What can hang from each mark:
Q_807: Q_879
Q_838: Q_879
Q_105: Q_981
Q_960: Q_198 Q_981 Q_991
Q_198: Q_960
Q_879: Q_807 Q_838 Q_960
Q_981: Q_105 Q_960

Each row was made from one small tree. The marks that hang from a mark follow it in brackets, in the order of their numbers. Every link used is in the known rows. Write each row's tree.
Known rows:
Q_105(Q_981(Q_960(Q_198))): [ 12.4 -22.8  -4.0 -34.3  -9.0   8.5   4.0  15.1  21.0 -15.4  32.6 -12.9
   5.1  -3.0  -7.1 -30.6  -8.5   3.9  -5.6]
Q_198(Q_960(Q_981 Q_991)): [ -3.1 -17.6  21.2 -17.5   5.6  11.5 -12.9 -15.8  12.0 -30.8   9.7 -15.1
  12.8  -3.0  17.2   5.8 -15.0  10.3 -14.2]
Q_807(Q_879(Q_838 Q_960(Q_981 Q_991))): [-36.9 -38.6  16.3 -15.1  -3.7  -3.3 -24.5  -6.2  12.1 -21.6  16.0  -7.8
  24.3 -11.4  20.3   8.2   2.0  -5.9  -1.5]
Q_879(Q_838 Q_960(Q_981)): [-24.0 -32.4  12.3 -15.4  -5.8   7.5  -7.7  -2.8   3.6  -7.8  -6.0  -6.0
  27.8  -8.7  19.0  -3.1   0.6  -3.5   1.6]
Q_807(Q_879(Q_838 Q_960(Q_981))): [-35.1 -45.3  12.1 -10.2  -8.5  -3.3 -21.1  -8.8   6.9  -3.5  12.1  -2.3
  24.7  -9.4  10.4   4.2  17.3  -6.7   8.0]
Q_879(Q_838 Q_960): [-13.4 -11.3  13.2  -1.9  -8.2   2.5  -5.6   9.2  -6.8   1.3   2.4   3.0
  19.9 -10.6  17.5  -9.2   5.8   0.0  -4.8]
Q_960(Q_981 Q_991): [-13.8 -15.3   2.8 -19.3   9.0   4.7  -6.1  -7.9  19.4 -23.9  -6.0 -13.3
   9.1   1.5  11.2   9.0 -19.6  -2.1  -4.1]
Q_807(Q_879(Q_838 Q_960(Q_991))): [-27.9 -16.6  17.9  -3.6  -3.3 -11.2 -21.7   5.6   0.5 -13.2  26.0   0.4
  19.3 -14.8  17.6   3.3   6.8   0.7  -8.7]
Q_105(Q_981(Q_960(Q_198 Q_991))): [ 10.7 -16.2   0.3 -40.5  -0.3   8.1   2.4  19.3  27.3 -31.1  35.6 -17.0
   5.2  -3.3   3.0 -25.1 -23.8   5.7 -15.7]
Q_981(Q_960(Q_991)): [ -0.1  -8.2  11.5  -9.3   1.1   1.6   1.2  19.3  15.5 -19.6  22.9  -2.5
  11.6  -1.3  13.3   3.8 -14.8  13.2 -14.7]
Q_838(Q_879(Q_807)): [  4.5 -22.2  10.4   5.8  -6.0   4.3 -15.1   5.1   5.0   8.2  18.2  -4.2
   0.8 -19.2 -20.1   4.6   7.1   6.1  -7.6]
Q_807(Q_879(Q_838 Q_960)): [-25.1 -22.5  13.1   3.2 -10.4 -12.2 -19.9   4.1  -4.9   4.2  21.0   6.0
  16.3 -12.2   7.9  -1.6  20.3  -5.0   1.0]
Q_198(Q_960): [ 8.6 -5.6 17.4 -2.5 -2.6  5.8 -7.1 -6.4 -7.0 -6.4 16.0 -2.8  3.6 -3.4
  6.2 -4.8  3.6 11.9 -7.7]
Q_838(Q_879(Q_807 Q_960)): [  1.0 -36.5  14.5  -1.2  -7.3  15.1 -16.4  12.8  -2.4  12.8  23.0  -0.4
  12.9 -19.6 -17.5  -5.8   9.8  12.7 -25.8]
Q_807(Q_879(Q_838 Q_960(Q_198 Q_991))): [-26.7 -24.0   8.7 -28.1  -0.9 -12.9 -25.4  11.3  -0.4 -21.4  30.7 -11.5
  11.1 -18.6  13.0  -5.0  -7.5  -2.0 -18.4]
Q_981(Q_105 Q_960): [  4.3 -18.8   2.7  -8.7   5.3   3.0  11.0  20.9   8.5 -11.4  20.8   8.9
  -6.1  -1.0   9.2   9.5  11.6  31.5  -5.1]
Q_960(Q_981(Q_105) Q_991): [-10.5 -20.3   0.1 -21.6  21.3   6.8   1.0  -4.4  15.9 -31.0  -2.7  -9.5
  -7.1  -0.8  14.0  21.7  -8.1  22.8  -7.9]
Q_807(Q_879(Q_960(Q_198 Q_981 Q_991))): [-24.1 -50.7  -1.9 -43.4  10.8   0.3 -21.4  -1.1  11.7 -26.7  21.6 -17.0
  12.9  -5.7  -1.3  -2.8 -15.1   0.9 -24.3]
Q_807(Q_879): [-10.8 -11.6  -0.9   4.5  -2.0 -12.7 -15.4  -5.0   2.1   0.9  18.2   3.4
  -2.2  -2.6 -10.3   9.9  13.1  -4.3   7.2]
Q_198(Q_960(Q_981(Q_105) Q_991)): [ -2.8 -24.3  15.3 -23.8  18.4  13.5  -4.7 -12.4   9.2 -39.8  12.7 -11.7
  -3.9  -4.0  20.8  19.1  -4.4  33.9 -15.3]
Q_838(Q_879(Q_960)): [  0.4 -27.8   2.7 -16.7 -15.6  18.3  -9.6   8.8 -11.4   1.2  12.1  -0.8
  22.3  -6.4 -19.9  -3.7   9.4   4.2 -11.8]
Q_879(Q_807 Q_960): [ -0.6 -26.4  20.3  10.9   8.0   7.1  -3.1  14.5   2.0  12.2  13.7   5.8
   3.0 -16.1   5.3 -13.6   3.5  16.4 -29.4]

Which tree is each row?
[  2.5 -12.7   4.3 -32.7   3.7  -1.3  -4.2  24.8  15.2 -27.9  30.2 -14.2
   7.1  -6.3   8.8  -7.3 -27.6   9.5 -22.0]	Q_981(Q_960(Q_198 Q_991))
[  7.2  -9.5   8.6 -13.7  -4.2   8.1   6.8  11.3  29.3 -21.1  31.3  -6.7
  11.6   0.0   9.7 -18.4  -9.6   8.5  -2.7]	Q_105(Q_981(Q_960(Q_991)))
[ -9.4 -21.5  -4.7 -41.5  13.1   5.5 -10.5  -3.2  16.4 -31.7  -2.6 -24.2
   5.6  -3.5   7.4   0.4 -33.0  -4.4 -14.0]	Q_960(Q_198 Q_981 Q_991)
[ -6.9 -66.1  11.7 -18.6   6.8  23.4 -11.3   3.3   7.3  -2.8  17.1  -4.4
   6.0 -19.2 -11.8  10.7  17.6  31.4 -19.9]	Q_838(Q_879(Q_807 Q_960(Q_981(Q_105))))
[-10.4 -25.7  -7.7 -46.6  26.0   4.7  -2.2   2.3  12.5 -40.5   1.6 -19.2
 -12.3  -4.1  11.3  13.4 -22.4  18.6 -16.5]	Q_960(Q_198 Q_981(Q_105) Q_991)
[  7.4 -25.4  -5.0 -34.6   9.8   0.0   6.7  24.5   5.5 -20.4  26.9  -3.1
 -10.9  -6.2   4.0   1.1  -3.6  29.7 -13.5]	Q_981(Q_105 Q_960(Q_198))
[  0.7 -11.4   8.0 -14.5  13.5   3.2   6.5  21.1  13.3 -26.6  25.6   3.3
  -2.2  -3.3  18.6  13.8  -2.7  37.4 -15.9]	Q_981(Q_105 Q_960(Q_991))
[-12.0 -52.0  18.2 -17.9   2.0  20.6 -18.9   5.3  17.4 -13.0  16.4 -13.3
  24.6 -19.0  -7.2   1.7  -9.9  12.7 -28.9]	Q_838(Q_879(Q_807 Q_960(Q_981 Q_991)))
[-26.3 -37.0  31.7  -2.9   6.6   6.5 -15.0   6.1  19.7 -12.3   8.0  -9.4
  19.7 -23.8  29.5  -2.2 -11.2   5.8 -20.8]	Q_879(Q_807 Q_838 Q_960(Q_981 Q_991))
[-24.0 -32.1   4.1 -22.4  -6.2 -12.9 -23.9   8.7  -8.4  -6.1  26.8  -6.8
   9.7 -16.8   4.8  -9.6   9.3  -7.9  -7.3]	Q_807(Q_879(Q_838 Q_960(Q_198)))
[ -9.7 -34.2  -3.2 -24.7   1.8  -5.4 -17.9   8.6  -7.1  -4.0  28.0  -4.8
   4.1  -6.3 -11.2 -12.2   3.5   1.1 -19.9]	Q_807(Q_879(Q_960(Q_198)))
[-26.3 -25.4  17.7 -20.6   0.2   9.4  -9.7   0.0   9.4 -22.7  -3.2 -11.8
  27.7  -9.6  29.0   1.8 -12.1  -1.4  -9.5]	Q_879(Q_838 Q_960(Q_981 Q_991))
[ -1.9 -30.0  19.8  -5.7   0.5  14.3 -17.4  17.4   4.2  -2.9  26.8  -4.8
  14.7 -22.5  -9.3  -3.8  -3.4  19.3 -35.9]	Q_838(Q_879(Q_807 Q_960(Q_991)))
[-22.5 -40.2  27.0  -1.2   1.0   7.2 -12.6   2.2  14.2   4.7   3.3  -5.3
  18.2 -22.7  22.7  -6.4   5.1   1.2  -9.2]	Q_879(Q_807 Q_838 Q_960(Q_981))
[-14.1 -14.5  31.7  10.3   7.7  -0.3 -11.9  18.2   9.3  -3.2  17.9   0.4
  13.4 -27.8  31.2  -6.5  -6.6  11.8 -28.3]	Q_879(Q_807 Q_838 Q_960(Q_991))
[-32.4 -51.2   2.1 -32.8  -4.9  -5.5 -27.6  -2.7   5.6 -12.8  16.6 -14.9
  19.2 -13.5   6.0  -4.2   2.7 -12.7  -1.8]	Q_807(Q_879(Q_838 Q_960(Q_198 Q_981)))
[ -7.3 -58.8   6.3 -33.0  26.8  14.5  -3.9  12.1  10.5 -10.0  12.5  -9.4
 -10.2 -19.2   8.3  -4.3  -2.6  29.8 -33.6]	Q_879(Q_807 Q_960(Q_198 Q_981(Q_105)))
[ -9.7 -27.6  17.9 -10.7   2.1  -3.3 -15.7  23.2  -1.5   4.6  19.5  -8.7
   5.4 -28.4  14.5 -19.2  -4.8   5.5 -27.7]	Q_879(Q_807 Q_838 Q_960(Q_198))
[ -6.2 -34.0 -13.9 -40.7  17.7   5.8  -0.6  -1.3   7.8 -24.7  -2.9 -16.2
 -14.1  -3.1   0.3   9.2  -7.1  15.4  -6.6]	Q_960(Q_198 Q_981(Q_105))
[-13.1 -20.3  22.0 -14.1   8.8  -3.3 -17.1  26.2   4.0 -13.8  24.9 -13.3
   8.2 -29.6  25.3 -16.3 -20.4   9.2 -38.6]	Q_879(Q_807 Q_838 Q_960(Q_198 Q_991))
[-15.9 -22.7   8.5  -7.0   5.4  -3.6 -14.8   5.7   3.0 -10.5  26.3   1.0
  10.0  -4.4   2.5  -2.2   2.6   5.6 -20.2]	Q_807(Q_879(Q_960(Q_991)))
[-14.0 -42.4   3.6 -34.5  -6.1  24.2 -15.6  -0.8   7.3 -21.8   5.5 -14.7
  30.7  -4.2  -9.2   3.8 -11.3   4.3 -16.6]	Q_838(Q_879(Q_960(Q_981 Q_991)))
[  1.4 -28.2  -2.0 -46.0  -3.0  13.3 -16.8  17.4  -8.2 -22.5  22.3 -16.9
  18.5 -11.8 -14.8  -9.1 -21.8   5.8 -33.6]	Q_838(Q_879(Q_960(Q_198 Q_991)))
[-22.7 -50.5   3.6 -11.9  -1.4   6.1 -18.3  -9.7   6.4  -2.6  11.3  -0.6
  18.1  -0.8  -6.6   1.1  14.1  -1.2  -3.4]	Q_807(Q_879(Q_960(Q_981)))
